Every row comes from one small tree of marks. The marks that hang from a mark follow it in brackets, in the order of their numbers. Every link used is in the known rows. Which tree was each row made from?
Known rows:
z421[z112[z424 z726]]: [ 14.4  18.7   8.8 -19.2   1.4  -8.4  56.7  -4.4 -23.9  -7.7 -10.8 -10.2
 -24.9 -20.8  12.0 -20.7  -5.4  -2.8  41.0  -8.2  25.2  12.8  10.7]
z45[z925[z112[z424 z726] z748[z389]]]: [  2.0  15.3  21.3  -8.9   5.6 -16.4  25.3   7.7   3.0  -5.9  -8.6 -38.8
 -38.2  17.7  17.4 -26.6 -21.2  -5.6  12.3  -3.5  26.2  12.2 -30.1]
z925[z112[z424] z748[z389]]: [-10.5 -12.9  27.1 -21.2  -4.4 -15.4  38.8  -7.7  -2.2  -7.4 -14.5 -34.4
 -33.0  10.4  28.2 -37.2 -27.0  -0.2  13.7 -10.5  18.1  10.5 -19.9]
z748[z389 z925[z112]]: [  0.8 -35.9   2.6 -54.0 -16.7  -5.1  45.8  11.9  -3.0  -8.2 -11.0  -2.6
 -13.6  11.8  19.7 -36.7 -13.5   8.4  11.5 -15.8   5.4  11.7  -9.2]
z925[z112[z421 z424[z30] z726] z748]: [ 14.5  35.8  32.2  -8.2   6.4 -17.6  56.8  -8.1  -1.4 -20.8 -13.0 -24.8
 -59.1 -22.2   6.7 -18.9 -27.5  19.2  21.2  -1.2  35.3  11.2  -8.3]
z45[z925[z112[z421 z424[z30] z726] z748]]: [ 14.3  46.7  25.6   0.3  11.0 -18.3  38.2   3.8   1.3  -7.7  -3.6 -30.1
 -51.9  -5.9  15.4 -13.0 -17.5   8.3  19.2   3.7  27.9  16.3 -21.7]
z421[z112[z424[z30] z726 z925]]: [  9.9  34.5   7.4 -24.1   0.9 -11.1  85.4   5.8 -21.8 -11.9  -4.5   0.7
 -43.0 -28.6   3.6 -15.3  -0.3  14.7  45.9  -0.9  25.1  15.8  21.1]
z45[z925[z748[z389]]]: [  0.8   0.1  34.3 -22.5  -6.1 -19.0  27.1  15.6 -13.3  -2.4  -4.3 -21.0
 -12.6  25.0  27.2 -21.9  -2.8  -3.2   5.1   2.9  -0.3  17.4 -41.3]
z30[z424[z112[z925]]]: [-12.0  -2.5  13.8 -40.8 -16.2  -3.4  51.5   7.5 -32.1  -9.0   5.5  -2.4
  -2.9 -14.3  30.2 -16.5  -1.0  33.9  40.2  12.5 -28.0  11.9   9.4]
z45[z925]: [  5.7  26.8  19.6 -18.7  -8.8 -13.4  27.2  12.6 -18.8  -0.5  -1.2 -11.9
   0.1   4.3  29.4 -14.5   9.4  -4.8  17.8   3.6  -3.0  22.2 -22.6]
z421[z112[z424[z30] z925[z748]]]: [ -2.1  19.7  17.7 -24.6   2.1 -17.9  78.9  -0.8 -22.7  -3.0   0.7  -5.0
 -43.1 -20.1  21.0 -12.1   3.9  13.5  42.5   0.6   9.8  15.8   8.0]
z726[z112]: [  5.1  13.9   4.9 -32.8  -6.2  -6.3  51.2  -4.0 -30.0 -11.2  -9.5   9.9
 -10.1  -4.9  14.6 -16.7   5.8  14.7  29.4   4.0  16.2  21.1  -5.5]
z424[z30 z112[z421 z726 z925[z748]]]: [ 14.2  35.7  58.7 -38.8  -3.8 -18.0  87.3  20.2 -15.3 -32.5   3.4  20.5
 -50.7 -21.3   7.3 -20.7 -13.0  48.4  26.0  24.9   0.1  17.2  11.3]
z925[z112[z424 z726] z748]: [ -0.7  20.5  23.7 -14.6   6.3 -19.3  37.0  -9.2  -0.8 -18.1 -14.6 -34.2
 -40.1  -8.9   9.0 -17.9 -19.8   0.9  22.9  -7.0  29.7   6.6 -17.5]
z726[z112[z421 z424 z925]]: [  5.3  43.5  -4.4 -30.0   8.1  -8.4  75.5   8.0 -12.3 -11.4   9.3  -3.7
 -38.4 -21.4  16.9 -34.0 -15.2  19.8  44.7  14.8  22.4  26.0  18.1]
z421[z112[z925]]: [ -1.6  14.4   8.1 -35.1   0.5 -16.5  65.8  10.6 -20.4  -4.9   1.9   9.0
 -20.0 -32.2  13.4  -9.1   3.9  12.5  40.9   0.5  17.5  10.2   3.2]
z424[z30 z112[z421 z726 z925[z748[z389]]]]: [ 13.5  20.6  60.8 -41.6  -8.1 -15.7  90.2  24.4 -14.1 -32.9   0.5  19.7
 -52.2 -11.0   7.1 -32.4 -21.7  49.3  19.8  23.2   1.5  17.3   9.7]
z389[z748[z925[z112[z421 z726]]]]: [  9.1  14.6  19.3 -51.8  -1.0  -8.4  40.5  23.4  -2.2 -26.3  -0.7 -10.4
 -19.4 -15.9  -1.3 -10.3  -4.6  22.9  24.2   5.8  11.5   6.8 -12.9]
z748[z389 z925[z112[z424 z726]]]: [  6.7 -23.3  -2.6 -47.5 -11.7  -2.6  49.8  11.0   1.8 -13.3 -12.7 -16.9
 -25.5  13.9  13.0 -45.4 -22.1   2.4  18.0 -17.5  14.8  12.5   0.6]
z424[z30 z112[z421 z726 z925]]: [ 17.1  40.9  48.1 -38.8 -10.0 -10.7  90.1  22.0 -18.1 -31.5   2.9  26.9
 -41.3 -27.9   8.8 -26.3 -12.1  48.0  29.8  23.5   0.3  20.8  24.8]
z45[z925[z112 z748[z389]]]: [ -4.3   3.0  25.6 -15.5   0.2 -19.6  21.4   9.6  -1.4  -1.2  -6.3 -24.8
 -26.2  16.4  24.0 -18.2 -12.6   1.3   6.5  -2.1  17.1  11.7 -40.6]
z421[z112[z424 z726 z925[z748]]]: [  1.9  24.7  12.1 -25.8  13.2 -20.2  67.7   6.9 -11.2 -12.3  -0.1 -15.2
 -44.4 -23.5   2.7 -14.8  -8.3   5.3  44.5   0.8  28.3   7.6   3.4]
z45[z925[z112 z748]]: [ -3.4  21.6  23.6 -11.4   5.1 -22.8  17.3   4.0  -3.0  -1.1  -2.4 -24.0
 -24.1   2.8  23.9  -3.5  -2.5   0.5  14.1   0.3  15.2  11.8 -38.3]

Which tree is each row?
[  6.8  13.9  19.7 -27.0   3.7 -15.6  85.0   8.1 -17.2 -14.2  -6.8  -6.1
 -53.1 -12.0   1.3 -21.5  -9.9  15.3  36.0  -1.4  27.3  11.8   5.8] | z421[z112[z424[z30] z726 z925[z748[z389]]]]
[  0.2  -6.0  25.4 -40.1  -5.8  -6.6  60.0  18.0 -19.7 -18.7   2.6  -8.8
 -27.3 -12.0  13.1 -26.7 -26.0  42.7  29.7  16.4  -6.1   5.8   0.4] | z30[z424[z112[z421 z726 z925[z748[z389]]]]]
[  6.4  14.0  51.8 -46.5   1.5 -18.9  68.8  28.7  -2.6 -30.0   5.9   5.8
 -40.1 -11.9   9.7 -39.2 -31.9  33.5  22.7  21.9   6.9  10.4   3.0] | z424[z112[z421 z726 z925[z748[z389]]]]
[  9.6  46.9   1.5 -27.2   1.7  -5.8  89.3   5.1 -20.3 -12.4   4.8   5.3
 -46.3 -21.3  15.6 -30.5  -9.3  29.4  42.7  14.4  18.9  30.2  22.7] | z726[z112[z421 z424[z30] z925]]
[  0.8   9.0  23.9 -37.3  -2.4  -9.2  57.1  13.6 -20.8 -19.1   5.8  -8.3
 -25.8 -22.7  12.8 -15.1 -18.3  42.1  36.4  19.0  -8.9   6.5   2.3] | z30[z424[z112[z421 z726 z925[z748]]]]
[ 14.4  50.8   9.1  -2.9   7.8 -11.5  30.7   8.7   3.0  -4.8  -0.8 -29.5
 -34.5 -13.7  18.4 -22.7 -21.0   0.2  25.7   1.2  29.9  17.8  -7.8] | z45[z925[z112[z421 z424 z726]]]
[  3.5  13.8  16.0 -37.3  -6.8  -3.7  58.8  15.4 -23.8 -18.0   5.0  -2.9
 -19.1 -27.6  14.3 -19.5 -16.9  42.0  39.5  17.4  -9.4   9.6  12.6] | z30[z424[z112[z421 z726 z925]]]
[ 16.3  20.1  55.4 -33.5 -21.1  -7.2  73.3   4.4 -31.8 -17.3  -2.7  26.0
 -22.0 -17.2  35.8 -28.2  -4.1  39.2  24.5  16.5 -17.9  26.4  18.7] | z424[z30 z112[z421]]
[ 18.9  22.6  14.5 -16.3  -5.0  -6.4  70.3  -7.5 -31.2  -9.0 -14.2  -1.9
 -32.3 -20.6  10.5 -15.4   2.0   7.2  39.4  -7.5  22.3  16.6  15.2] | z421[z112[z424[z30] z726]]
[  1.6  21.5   7.8 -33.2   9.9 -12.9  76.1   9.7  -7.9 -12.9   5.9 -11.2
 -47.9  -4.8  15.5 -40.5 -25.6  21.2  34.0  14.8  23.9  22.0   2.8] | z726[z112[z421 z424 z925[z748[z389]]]]
[  6.2  41.8  10.9 -26.9   7.8 -13.1  86.4   3.3 -16.7 -13.8   5.3  -0.7
 -55.2 -15.3  13.4 -24.7 -10.4  30.4  38.8  17.2  19.0  26.6   8.5] | z726[z112[z421 z424[z30] z925[z748]]]
[  6.0  31.2  11.0 -13.1  -1.1  -9.4  45.5  -7.1  -3.2  -6.5  -5.4 -22.2
 -28.7 -29.2  30.2 -33.2 -26.5   6.6  30.6  -3.6  23.3  17.2   8.4] | z925[z112[z421 z424]]
[ 10.8   0.7  36.0 -23.1   5.1 -19.4  45.6   7.6   6.8 -23.4 -16.8 -18.5
 -47.2 -10.7  -2.8 -28.7 -42.6  20.2   4.9  -2.4  46.1   1.5 -28.8] | z925[z112[z421 z726] z748[z389]]
[  9.8  32.2  27.0 -10.7  12.8 -20.2  43.8  -5.2   5.9 -19.3  -9.9 -33.5
 -51.7 -22.0   7.8 -22.7 -34.1   9.1  23.6  -1.5  38.2   6.9 -12.7] | z925[z112[z421 z424 z726] z748]
[  2.9  17.0  24.5  -7.4   6.7 -17.1  29.4   8.1   5.2   2.0  -0.3 -37.4
 -39.7   9.3  31.3 -31.7 -28.3  -0.7  12.8   1.1  19.8  16.5 -26.4] | z45[z925[z112[z421 z424] z748[z389]]]
[ 10.3  32.6  28.3 -29.2   9.6 -19.4  76.6  25.8   6.1 -25.8   1.8 -29.3
 -54.0 -12.6   1.7 -48.7 -40.6  13.3  24.3  11.9  26.5  14.3   0.8] | z112[z421 z424 z726 z925[z748[z389]]]
[  4.4   2.2  36.3 -14.2  -3.9 -14.4  58.4  -6.2  -3.3 -10.0 -13.2 -24.2
 -51.8  -2.3  25.4 -38.3 -35.3  18.0  11.8  -4.2  23.0  15.7 -10.8] | z925[z112[z421 z424[z30]] z748[z389]]
[ 14.8  39.5  11.1 -11.9   3.5  -9.1  48.3  -2.1   1.2 -16.8 -10.5 -23.3
 -38.1 -31.6  11.0 -31.4 -32.4   7.9  30.1  -3.7  38.2  13.0   8.0] | z925[z112[z421 z424 z726]]
[ 18.7 -11.3   4.9 -42.5 -10.7  -2.0  66.3  12.1   0.7 -15.0 -11.6  -8.8
 -41.2   3.7  11.4 -46.8 -28.5  16.2  16.1 -12.1  17.7  16.7   8.4] | z748[z389 z925[z112[z421 z424[z30] z726]]]
[ -5.3  15.7  29.3 -12.6  -4.3 -17.0  47.4 -17.2 -11.8  -9.0 -13.7 -24.2
 -38.8  -6.0  26.8 -14.7  -7.6   9.3  22.0  -7.1  11.4  14.6 -12.6] | z925[z112[z424[z30]] z748]
[  7.0  30.5  44.6 -42.2 -16.6 -10.8  83.4  17.5 -25.2 -30.6  -1.8  26.3
 -30.2 -13.2  10.7 -20.8   3.3  39.4  29.8  17.2  -9.1  20.2  20.1] | z424[z30 z112[z726 z925]]
[  6.2  25.9  12.8 -30.3   4.0 -10.5  89.0   7.3 -15.2 -13.6   2.6  -2.1
 -55.7  -4.3  13.7 -35.9 -19.3  30.6  32.4  14.7  21.6  26.0   7.1] | z726[z112[z421 z424[z30] z925[z748[z389]]]]
[ 11.5  22.9  20.4 -45.3  -4.2  -5.1  52.3  17.3  -7.3 -24.3  -1.7 -13.8
 -29.6 -12.1   4.2 -14.6  -3.2  24.3  27.6   4.5   6.3  13.3  -1.5] | z389[z748[z925[z112[z421 z424[z30] z726]]]]
[  2.8  -3.2  21.7 -33.1 -15.9  -0.2  44.3   0.0 -34.1  -7.0   1.3  -3.8
  -3.5 -18.8  35.3 -21.1 -10.7  34.0  34.9  12.0 -23.6  13.4   8.1] | z30[z424[z112[z421]]]
[  2.2  34.4  18.3  -5.4  10.1 -19.8  22.1   2.9   1.6  -6.0  -4.6 -37.8
 -36.4   4.9  17.3 -11.4 -10.8  -5.9  20.5  -1.6  23.7  12.6 -28.4] | z45[z925[z112[z424 z726] z748]]
[ 13.0  42.8  33.3 -33.8  12.5 -26.7  69.9  28.4   1.6 -31.8   2.2  -8.2
 -44.9 -32.4 -12.3 -18.9 -23.6  25.3  22.7  17.3  29.2   8.0 -13.9] | z112[z421 z726 z925[z748]]
